Known rows, with every step that occurs
masaz > pato > kuras > lilu > guti: [ 0.91 -2.53 -1.85  4.40 -1.93 -3.36  4.33 -4.73 -2.76  3.70 -1.12 -0.50
  3.01  2.13 -1.95  2.94  5.04 -4.12  2.72 -3.62  8.63  3.12]
masaz > pato: [ 4.20  0.28  0.47  4.23 -3.63 -2.10  3.09 -2.67 -3.63 -1.29  2.59  3.73
 -0.21  2.83 -0.81 -1.84  4.21 -0.93  2.30 -3.34  4.78  1.96]
pato > kuras: [ 5.08 -3.09 -1.25 -1.42 -3.08  0.01  2.43  0.59 -0.77  1.44  3.91 -0.49
 -0.83 -2.77 -3.63  0.39  1.88 -4.81  1.11 -7.53  3.83 -4.05]
pato > fuguto: [ 4.69  1.06 -0.17  0.16 -2.92  0.55  0.85 -2.57 -6.17 -1.90  5.51 -0.89
 -4.07 -1.16 -2.73 -4.18  2.37 -1.24  1.37 -5.55  1.50 -3.05]
pato > fuguto > masaz > kuras: [ 1.30  3.05  0.70 -2.13  0.58 -0.57 -2.09 -3.03 -4.84  1.33  3.77 -3.25
 -0.39 -3.55 -2.90 -3.36  3.26  1.36  0.67 -0.49  0.59  0.66]
masaz > pato > kuras > lilu: [ 2.58 -2.45  0.28  4.32 -2.47 -2.10  1.78 -3.15 -2.46  3.81 -2.52  0.08
  2.26 -0.51 -2.26  1.84  4.48 -4.15  2.53 -2.99  7.43  2.15]
lilu > masaz > kuras: [ 3.93 -1.52  3.00  1.32 -7.44 -1.80  6.34 -3.43 -3.56  0.27  7.33  0.67
 -0.06  2.24 -2.95  1.19 -0.57  0.76  2.15 -5.01  6.44  2.43]
fuguto > pato > kuras: [ 1.49 -1.25 -0.31  1.58 -2.26  1.60  0.83 -2.24 -1.41 -0.35  4.57 -3.60
 -0.87 -0.61 -4.75 -0.80  1.58 -1.68 -0.79 -4.58  2.14 -1.27]
lilu > fuguto > pato > kuras: [-2.25 -4.93  1.62  1.95 -2.51 -0.07  5.59 -2.17 -1.17  2.08  0.78 -1.52
 -5.18  3.38 -2.38  0.68 -0.94  0.21 -2.56 -2.93  5.20  0.45]
lilu > guti > pato > fuguto > masaz > kuras: [-3.86  4.22 -5.37 -2.87  0.60 -5.23  2.25 -5.90 -3.14 -2.58  5.35 -0.72
 -0.18  2.66  1.42 -0.34  4.89 -1.86 -0.19 -3.93  1.29 -0.31]
kuras > masaz > pato: [ 5.68  0.48  0.33  6.55 -5.91  2.42  1.64 -0.71 -1.12 -1.89  4.75  2.62
  2.76  1.60  0.26  0.03  3.62 -2.54  1.91 -2.65  5.02  4.68]
masaz > kuras > lilu > fuguto > pato: [ 3.12 -2.82  1.73  4.19 -4.62  1.08  2.25 -5.09 -2.11  1.44  1.73 -1.32
 -1.14  1.17  0.69  3.36 -1.21  1.06  1.17  1.59  6.44  6.66]
lilu > guti > pato > fuguto: [-1.60  2.88 -5.73 -1.21 -1.59 -4.50  4.41 -5.71 -3.97 -4.58  6.30  1.01
 -2.66  4.32  1.33 -0.92  4.54 -3.93 -0.03 -7.59  1.79 -3.01]
masaz > kuras > lilu > fuguto: [ 5.36 -3.65  1.49  2.83 -5.24  0.25  3.00 -3.93 -1.86  2.11  1.94  0.61
 -1.35  0.42  1.68  3.85 -1.02 -0.23  2.05  0.17  7.02  5.60]
fuguto > pato: [ 4.11  0.46  0.99  3.71 -3.88  1.40  1.27 -3.21 -2.45 -3.75  7.66 -0.99
 -2.45  1.57 -1.97 -1.93  0.76  0.31 -0.40 -3.27  0.98 -0.01]
guti > lilu: [ 7.17 -2.00 -0.13 -0.52 -4.19 -0.58 -0.81 -3.93 -1.41 -3.02  5.44  1.56
 -1.20 -0.19  4.53 -0.54 -2.13 -3.71 -0.15 -9.10  5.20 -1.63]
kuras > masaz > pato > fuguto: [ 3.51  1.81 -0.23  5.66 -4.66  2.78  0.39 -2.16 -3.94 -1.37  3.29  0.27
  2.05  0.71 -1.48 -1.91  4.62 -1.72  1.80 -2.17  4.37  4.37]
fuguto > masaz > pato: [ 1.56  1.25  2.80  2.21  0.58 -4.32  0.77 -1.76 -1.50  1.73  1.50  1.63
  1.45  0.11 -0.17 -1.37  4.27 -0.13  0.58  0.10  2.50  1.92]
pato > fuguto > masaz > kuras > lilu > badep: [ 1.88  0.62  0.51 -0.97 -2.26 -0.39 -0.94 -4.76 -5.23  1.55  0.57 -5.04
 -1.22 -4.89 -2.17 -0.97  4.72 -0.74  3.55  1.08  2.58 -0.62]
lilu > fuguto: [ 3.21 -4.81  2.39  1.84 -4.67 -1.26  7.36 -0.77 -1.63  0.26  3.31  3.75
 -6.81  4.14  1.34  0.47 -1.33 -0.52 -0.63 -3.99  5.30 -0.35]
guti > pato > fuguto > masaz: [-2.11  4.61 -0.72 -3.29  0.78 -4.15 -3.11 -2.65 -2.06 -2.63  1.01  0.84
 -2.59 -2.75  1.25 -3.56  4.16 -3.16 -1.87 -4.02 -2.21 -4.96]
guti > pato > fuguto > masaz > kuras > lilu: [-1.84  4.32 -0.58 -2.34  0.48 -3.58 -4.67 -4.39 -2.11 -0.90 -0.61 -0.78
 -0.38 -4.12  1.94 -1.37  3.73 -3.00 -0.61 -1.22 -0.63 -1.41]

Rows
[-0.52  0.16  1.67  0.43  1.84 -4.19  0.25 -0.89 -0.67  4.34 -0.98 -0.42
  2.81 -1.79 -2.50 -0.45  4.96 -1.40  0.38 -0.96  3.47  0.81]  fuguto > masaz > pato > kuras
[ 4.56 -3.55  5.24  7.66 -6.49 -3.74  5.66 -5.98 -3.72  2.83  0.53  0.81
  1.17  2.58 -0.37  3.53  0.79 -2.65  2.79 -2.98  8.95  3.53]  kuras > lilu > masaz > pato
[ 8.18 -2.92 -1.03  1.78 -8.78  1.53  2.73 -4.19 -2.78 -1.15  3.16 -1.16
 -0.90 -2.82  0.64  3.15  2.91 -3.11  6.11 -0.65  6.08  1.31]  masaz > kuras > lilu > badep
[-2.37 -2.87  4.21  2.45 -0.16 -4.82  5.42 -1.85 -1.17  3.69 -1.91  2.71
 -3.17  4.07  1.31  0.28  1.22  1.52 -1.64  0.69  5.52  2.99]  lilu > fuguto > masaz > pato
[ 2.03 -0.88 -0.57  3.25 -3.74  4.13 -0.03 -1.22 -0.06 -0.66  5.32 -4.24
  1.38 -1.04 -4.31  0.30  1.55 -2.37 -0.95 -3.64  2.71  1.00]  fuguto > pato > kuras > masaz
[-3.95 -3.92  3.23  1.10  0.79 -4.67  5.15 -1.20 -0.57  5.95 -3.64  1.01
 -2.22  2.64 -0.58  1.00  1.84  0.33 -1.74 -0.02  6.26  2.04]  lilu > fuguto > masaz > pato > kuras
[ 3.74 -5.34  5.21  4.43 -2.43 -2.88  3.89 -2.95 -0.18  4.36 -0.92  0.57
 -2.64  0.52  3.45  4.24 -1.21 -2.34 -0.23  0.60  6.06  1.92]  kuras > lilu > fuguto > masaz
[ 5.16  0.15  2.77  0.88 -1.07 -1.89 -1.47 -2.44 -0.26  2.93  3.09 -1.32
  2.65 -3.76  1.11  2.29  1.45 -0.57  1.48  1.82  2.74  3.76]  fuguto > masaz > kuras > lilu
[ 3.24 -5.22  4.01  6.71 -4.40 -0.39  4.21 -4.92 -1.49  1.65  0.45 -0.56
 -4.02  2.65  1.83  3.47 -1.90 -1.24 -0.44 -0.31  6.34  3.20]  kuras > lilu > fuguto > pato
[ 6.53 -4.24 -1.98 -1.43 -8.16  0.05  2.02 -4.54 -2.07 -4.46  3.56  0.10
 -3.65 -0.99  4.27 -0.10  0.78 -5.27  3.25 -8.62  6.47 -5.33]  guti > lilu > badep
[-0.06 -2.43  1.57  1.52 -1.13 -3.99  1.51 -2.67 -0.74  4.75 -4.01 -2.29
  1.97 -3.13 -1.64  1.95  6.41 -3.65  3.07  0.69  5.41 -0.37]  fuguto > masaz > pato > kuras > lilu > badep
[ 8.53 -1.13  0.47  2.57 -5.56  1.11  0.28 -3.70 -2.23  0.12  4.70  0.13
  1.11 -2.18  0.77  2.76  0.50 -1.84  3.55 -1.10  5.15  4.19]  masaz > kuras > lilu
[-3.10 -2.11  0.39 -1.95 -0.01 -4.96 -0.14 -1.75  2.38  2.98 -4.39  0.72
 -1.43 -2.71  2.45  3.30  1.89 -6.56 -2.22 -3.61  3.09 -3.49]  guti > pato > kuras > lilu > fuguto > masaz
[ 3.70  0.54 -3.36  1.32 -4.18 -2.10  1.97 -6.03 -1.74 -1.50  4.79  0.39
  1.66  1.05  2.70  4.21  2.10 -3.16  2.64 -2.29  5.12  4.22]  masaz > kuras > lilu > guti > pato
[ 1.51 -1.16 -0.82  2.14 -2.00 -1.80  2.39 -1.76 -2.66  1.99 -0.20  1.13
  1.24  0.42 -3.48 -0.64  4.81 -2.82  1.87 -4.54  5.98  0.73]  masaz > pato > kuras
[ 2.03  2.08  1.64 -1.02  0.61 -1.55 -0.99 -2.20 -4.66  0.72  3.74 -2.43
 -2.09 -2.97 -2.47 -3.73  3.13 -0.25  0.10 -2.33  0.14 -2.33]  pato > fuguto > masaz
[ 1.24  2.07 -0.05  3.24 -1.96 -1.29  1.28 -4.41 -6.96 -0.72  0.79  0.76
 -1.12  1.71 -2.86 -4.29  5.47  0.12  2.08 -2.92  4.05  1.48]  masaz > pato > fuguto
[-2.71  5.27 -1.42 -4.09  0.82 -3.50 -3.96 -3.28 -2.45 -2.11  1.13  0.08
 -1.31 -3.49  0.86 -3.14  4.28 -1.86 -1.10 -2.53 -1.80 -2.64]  guti > pato > fuguto > masaz > kuras
[ 3.40  0.15  0.60  0.96 -0.49 -3.13  1.17 -4.10 -0.60  2.70  4.59 -1.92
  3.33 -0.94  1.41  3.61  2.12 -0.70  1.79  1.22  3.88  4.67]  fuguto > masaz > kuras > lilu > guti
[ 6.47 -1.06 -2.32  2.79 -4.87 -0.66  3.53 -5.64 -2.75 -0.14  6.57 -0.56
  1.92  1.31  1.14  4.28  1.54 -1.81  3.74 -1.78  6.43  5.44]  masaz > kuras > lilu > guti
[ 4.07  1.44  1.62 -1.38 -0.77 -1.71 -0.61 -1.00 -0.51  1.13  5.44 -0.19
  1.58 -2.67 -0.26 -0.18  1.77  0.85  0.88  0.25  1.22  2.26]  fuguto > masaz > kuras
[ 3.91 -1.05 -2.40  3.43 -3.88 -4.08  4.07 -5.91 -0.97 -2.06  4.20  1.68
 -0.33  2.46  4.64  4.41  2.05 -6.43  1.49 -4.93  4.81 -0.23]  kuras > lilu > guti > pato
[ 0.27  0.46 -2.96 -3.51 -2.20 -2.94 -0.34 -0.39  1.08 -2.13  1.39  2.25
 -1.69 -2.80  0.34 -0.15  3.03 -6.89 -0.95 -8.20  0.86 -6.47]  guti > pato > kuras
